Every row comes from one small tree of marks. Brackets hold a mark, then the marks that hang from it, in alphabetical order. Every link used is in the known rows. Which tree was each row made from?
(in the rows, 100 means zero)
Known rows
[A [D P] [G F]]: 108 102 111 81 115 102 132 106 101 98 123 102 116 100 108 97 89 131 84 111 78 98 82 112 113 108 122 103 95 108 118
[Y [D [K E S] L]]: 97 109 108 82 95 67 98 105 93 101 96 106 78 91 100 76 113 93 110 82 116 127 98 98 107 118 98 108 101 83 108
[K [B R] [D L]]: 94 97 100 95 103 85 97 84 89 94 94 104 95 98 110 88 109 103 122 92 107 129 109 90 87 91 95 84 94 88 109
[B [K S] R]: 94 97 84 90 108 110 78 83 108 98 85 111 94 95 101 99 111 99 121 110 112 119 94 90 92 96 78 98 86 99 106
[S [K [B R] [D [P Z]] E]]: 99 102 87 90 106 82 85 84 91 95 86 93 93 100 110 83 109 111 113 85 102 134 116 85 79 102 87 108 96 79 105
[Y [D [K E] L [P [Z M]]]]: 116 99 108 90 81 65 125 124 82 110 100 79 88 115 118 64 92 107 93 101 81 105 91 100 102 131 100 122 113 68 91
[P Z]: 106 97 96 106 99 98 108 108 97 104 104 92 103 109 105 97 92 105 95 105 90 94 97 100 100 106 101 107 103 96 93
[Y [D K P]]: 101 105 109 88 88 78 105 110 102 100 88 90 96 98 109 84 96 98 96 102 92 105 97 105 106 122 100 109 106 91 100
[W [B K R]]: 95 90 80 99 104 122 79 85 103 96 78 107 101 93 112 105 104 99 128 119 103 113 96 89 96 91 78 93 95 96 97
[A [D [K E S] P] [G F]]: 101 109 112 77 117 87 119 99 98 97 118 105 99 91 100 82 97 128 79 98 101 118 79 110 121 118 114 109 95 99 124
[Q [D [K [B R] E S] P]]: 96 103 106 82 99 72 80 79 96 94 75 106 81 85 112 73 108 108 110 79 121 136 100 91 103 110 88 99 90 84 112
[Z M]: 107 98 100 106 96 99 108 106 96 103 104 92 100 109 104 96 95 103 94 109 90 94 97 100 97 102 93 106 103 93 90
[T A]: 103 98 111 97 106 98 110 101 101 102 102 102 107 96 102 104 93 103 94 109 93 96 98 99 105 95 113 99 99 109 110
[T [A G]]: 104 101 120 97 117 97 118 100 108 99 111 109 113 96 107 107 92 113 83 120 89 98 94 106 111 96 123 101 101 112 113
[Y [D K L [P [Z M]]]]: 115 97 109 93 79 68 129 128 87 110 98 75 93 120 120 71 86 106 92 109 73 96 89 104 102 129 99 118 111 76 87
[Y [D K L]]: 99 105 110 88 87 75 109 115 98 101 94 97 93 100 107 85 102 91 108 98 99 110 97 104 107 113 105 102 106 92 101
[H W]: 97 95 94 107 100 106 95 97 102 94 91 96 105 96 105 107 97 101 104 101 100 101 102 97 98 99 94 97 103 96 93
[W [B [K [D L] S] R]]: 91 91 79 88 108 101 88 79 89 99 85 110 87 92 108 91 115 103 137 105 112 135 103 86 88 97 74 86 94 81 106
[J F]: 96 97 104 98 108 100 109 103 101 102 105 107 109 95 102 103 96 107 91 92 96 101 99 104 106 93 108 101 94 105 108
[K B [D L [P Z]] E S]: 106 100 103 87 107 64 107 88 74 105 105 96 77 106 108 68 109 117 104 72 107 131 108 88 90 114 94 107 99 73 111
[T [A D [G F]]]: 107 103 118 85 123 104 137 109 105 98 128 111 126 93 106 109 86 128 84 122 77 95 83 111 121 94 134 99 94 122 124
[T [A [D L P] [G F]]]: 112 98 125 71 119 93 150 112 95 103 127 105 117 101 112 94 85 135 84 114 72 98 77 111 117 102 140 99 93 112 132
[D L [P [Z M]]]: 117 90 104 97 90 86 129 117 82 112 106 79 94 125 115 78 86 115 89 106 74 91 89 99 94 115 99 113 105 79 91
[B K R]: 96 94 85 93 102 114 85 88 107 97 85 105 103 98 105 102 106 98 121 118 104 109 95 93 92 93 86 95 92 101 102
[T [A [D P]]]: 109 100 109 82 104 102 128 108 93 101 106 94 107 101 104 98 82 118 100 117 78 92 86 100 108 106 120 95 97 108 119
[A G]: 101 103 110 100 110 98 108 99 106 97 110 107 106 100 106 104 99 109 88 111 96 101 96 106 106 101 110 102 102 103 104
[A [D L [P Z]] [G F]]: 114 97 111 79 111 93 148 118 90 105 129 95 112 113 116 87 83 136 85 110 69 96 77 111 113 113 127 107 97 99 115
[V E]: 100 104 99 92 104 100 93 98 102 100 103 106 97 100 94 97 105 100 105 106 105 110 102 100 104 102 108 103 101 98 96
[W [B [K D E S] R]]: 91 95 75 92 112 105 76 71 91 97 85 113 87 82 102 92 118 104 132 102 119 139 108 83 89 100 70 93 96 79 105
[B [K E] R]: 98 95 85 91 103 110 80 85 101 97 88 109 97 93 103 95 112 99 122 110 112 117 97 90 92 96 86 99 94 94 107
[T [A [D L [P [Z M]]] G]]: 123 95 119 85 105 91 160 125 84 107 125 87 110 124 121 88 70 135 83 136 55 85 74 105 110 114 128 107 104 95 109
[Q D]: 104 99 102 92 94 90 108 102 98 100 98 104 99 94 105 99 101 105 108 96 97 99 104 102 103 105 104 96 101 97 99

Which tree is each row?
91 104 95 95 114 84 77 71 91 91 94 112 87 86 101 85 117 105 117 81 123 143 114 85 89 96 83 94 91 83 111 : [K [B R] D E S]
94 102 95 77 105 77 86 80 86 92 85 102 84 96 108 78 120 106 124 75 114 144 116 84 78 95 91 96 92 78 117 : [S [K [B R] [D L P] E]]
100 110 119 81 124 89 124 102 103 98 122 114 109 84 98 94 94 125 79 109 100 116 79 109 128 105 126 105 95 113 130 : [T [A [D [K E S]] [G F]]]
103 97 92 73 104 79 104 84 80 106 101 104 77 98 98 75 121 110 116 88 114 129 104 91 86 114 89 100 99 77 117 : [B [K [D L P] E S]]
97 107 95 87 105 81 91 87 95 95 89 96 92 100 102 92 113 105 108 83 104 124 119 91 83 99 91 102 97 94 107 : [S [K B [D P]]]
99 102 88 87 108 99 83 85 98 102 96 113 85 94 93 93 118 100 114 96 120 118 99 91 96 103 84 107 94 96 108 : [B [K E S]]
90 103 95 98 112 88 82 75 97 92 90 108 93 91 103 91 111 104 116 89 115 134 112 89 88 94 82 91 89 90 107 : [K [B R] D S]
107 100 110 79 92 78 116 111 92 104 98 95 92 104 112 83 101 104 109 92 86 105 99 101 98 115 107 106 101 86 105 : [Y [D L P]]
93 103 107 82 98 69 84 84 92 93 81 114 77 87 111 75 114 101 122 76 128 141 100 90 104 101 92 92 90 84 113 : [Q [D [K [B R] E S] L]]
116 95 104 96 97 67 122 100 69 108 109 84 87 118 116 67 99 118 97 90 88 115 106 90 86 112 95 109 108 69 98 : [K B [D L [P [Z M]]] E]
89 107 87 91 109 88 73 78 97 88 86 108 93 88 101 94 121 99 123 82 119 141 121 84 81 88 85 97 93 88 109 : [S [K [B R] D E]]
97 104 104 89 100 81 92 92 94 102 91 97 80 94 97 76 104 103 89 85 116 120 93 99 105 118 93 109 100 86 110 : [D [K E S] P]
106 88 86 83 98 88 109 90 81 106 96 93 92 106 112 74 106 114 121 107 96 122 99 90 82 112 92 100 102 71 108 : [B [K [D L [P Z]] E] R]
98 96 80 96 105 102 91 83 86 101 94 106 93 88 102 96 115 103 123 104 110 121 111 89 93 101 83 96 108 85 101 : [W [B [K D E]]]
102 101 111 73 91 64 108 98 85 104 92 101 73 93 104 69 108 108 103 75 115 123 95 100 107 122 102 101 100 77 113 : [Q [D [K E S] L P]]
98 102 109 82 97 74 100 96 87 104 94 97 74 98 99 69 107 103 95 79 118 124 91 98 104 117 97 105 99 81 115 : [D [K E S] L P]
102 93 80 86 107 91 94 80 89 104 93 97 89 98 104 78 108 115 115 104 103 128 101 88 83 116 79 106 97 74 106 : [B [K [D [P Z]] E S] R]
109 91 90 85 95 85 122 101 82 110 102 88 94 115 109 82 103 113 110 109 88 106 100 96 86 115 97 101 106 83 103 : [B [K [D L [P Z]]]]
103 87 76 94 103 103 94 82 84 103 86 93 97 96 116 84 102 115 121 113 94 123 103 86 87 111 79 100 105 71 98 : [W [B [K [D [P Z]] E] R]]
105 94 94 77 98 83 110 89 79 106 101 98 86 100 102 78 116 108 117 96 106 120 105 93 86 111 96 98 105 79 114 : [B [K [D L P] E]]
108 102 110 89 107 93 137 117 100 102 119 89 116 108 112 88 79 131 72 119 74 95 75 116 121 119 121 110 102 104 109 : [A [D K [P Z]] [G F]]
101 96 90 84 100 87 106 90 83 104 105 105 89 98 98 86 120 102 122 99 112 121 107 92 88 103 96 95 105 85 111 : [B [K [D L] E]]
100 95 106 95 93 80 99 99 92 99 81 87 92 112 121 74 91 106 102 99 98 117 89 94 99 106 95 100 96 87 103 : [D [K [B R]] L [P Z]]
101 99 103 80 104 72 110 88 77 105 107 100 77 96 97 72 113 112 104 76 111 128 106 94 90 116 98 100 100 72 116 : [K [D L P] E S]
100 95 84 96 105 111 83 88 93 101 89 109 92 92 105 99 111 100 121 105 110 113 101 89 100 97 84 102 103 94 100 : [W [B [K E]]]
103 95 104 86 96 80 121 98 82 105 105 91 92 104 104 81 103 110 103 92 95 111 105 100 90 111 105 93 104 81 109 : [K [D L P]]
99 105 103 92 98 73 87 97 103 97 77 93 91 101 120 76 95 105 105 96 97 125 96 93 101 118 84 113 92 86 99 : [Y [D [K [B R] S] [P Z]]]
110 94 96 103 100 82 104 90 80 101 98 84 96 109 118 73 95 119 100 101 88 120 106 88 83 109 85 107 103 69 94 : [K [B R] [D [P [Z M]]] E]
98 94 88 73 106 86 95 77 84 102 92 105 80 94 102 74 120 110 125 94 115 137 101 87 82 110 84 95 93 73 119 : [B [K [D L P] E S] R]
114 95 84 92 101 83 111 94 80 112 105 88 86 111 103 75 105 118 99 107 92 113 101 91 84 122 78 117 106 71 95 : [B [K [D [P [Z M]]] E S]]
108 99 101 103 92 82 112 111 93 109 96 78 89 117 108 76 86 111 76 107 88 99 86 101 102 124 86 118 105 82 88 : [D [K S] [P [Z M]]]
94 92 76 96 106 109 82 76 90 96 86 107 96 84 107 95 113 103 132 110 111 129 108 86 89 97 78 90 102 81 103 : [W [B [K D E] R]]
106 99 95 93 105 77 109 92 82 106 108 91 86 100 100 76 102 117 93 86 99 118 106 95 92 122 93 111 104 73 104 : [K [D [P Z]] E S]
106 101 111 84 92 60 110 101 87 105 87 95 79 108 117 71 99 112 101 81 103 118 95 97 106 117 98 104 97 86 104 : [Q [D [K B S] L [P Z]]]
92 102 99 88 111 77 86 74 84 94 96 112 80 90 104 78 119 105 123 75 124 147 111 85 88 95 88 90 90 78 116 : [K [B R] [D L] E S]
104 85 74 101 103 102 98 86 82 102 85 88 97 95 117 91 101 115 117 108 93 115 107 87 89 114 78 103 114 72 90 : [H [W [B [K [D [P Z]] E]]]]
92 103 98 98 112 97 74 80 104 92 85 111 92 94 106 95 107 101 113 90 115 127 101 88 95 90 83 97 83 99 106 : [K [B R] S]
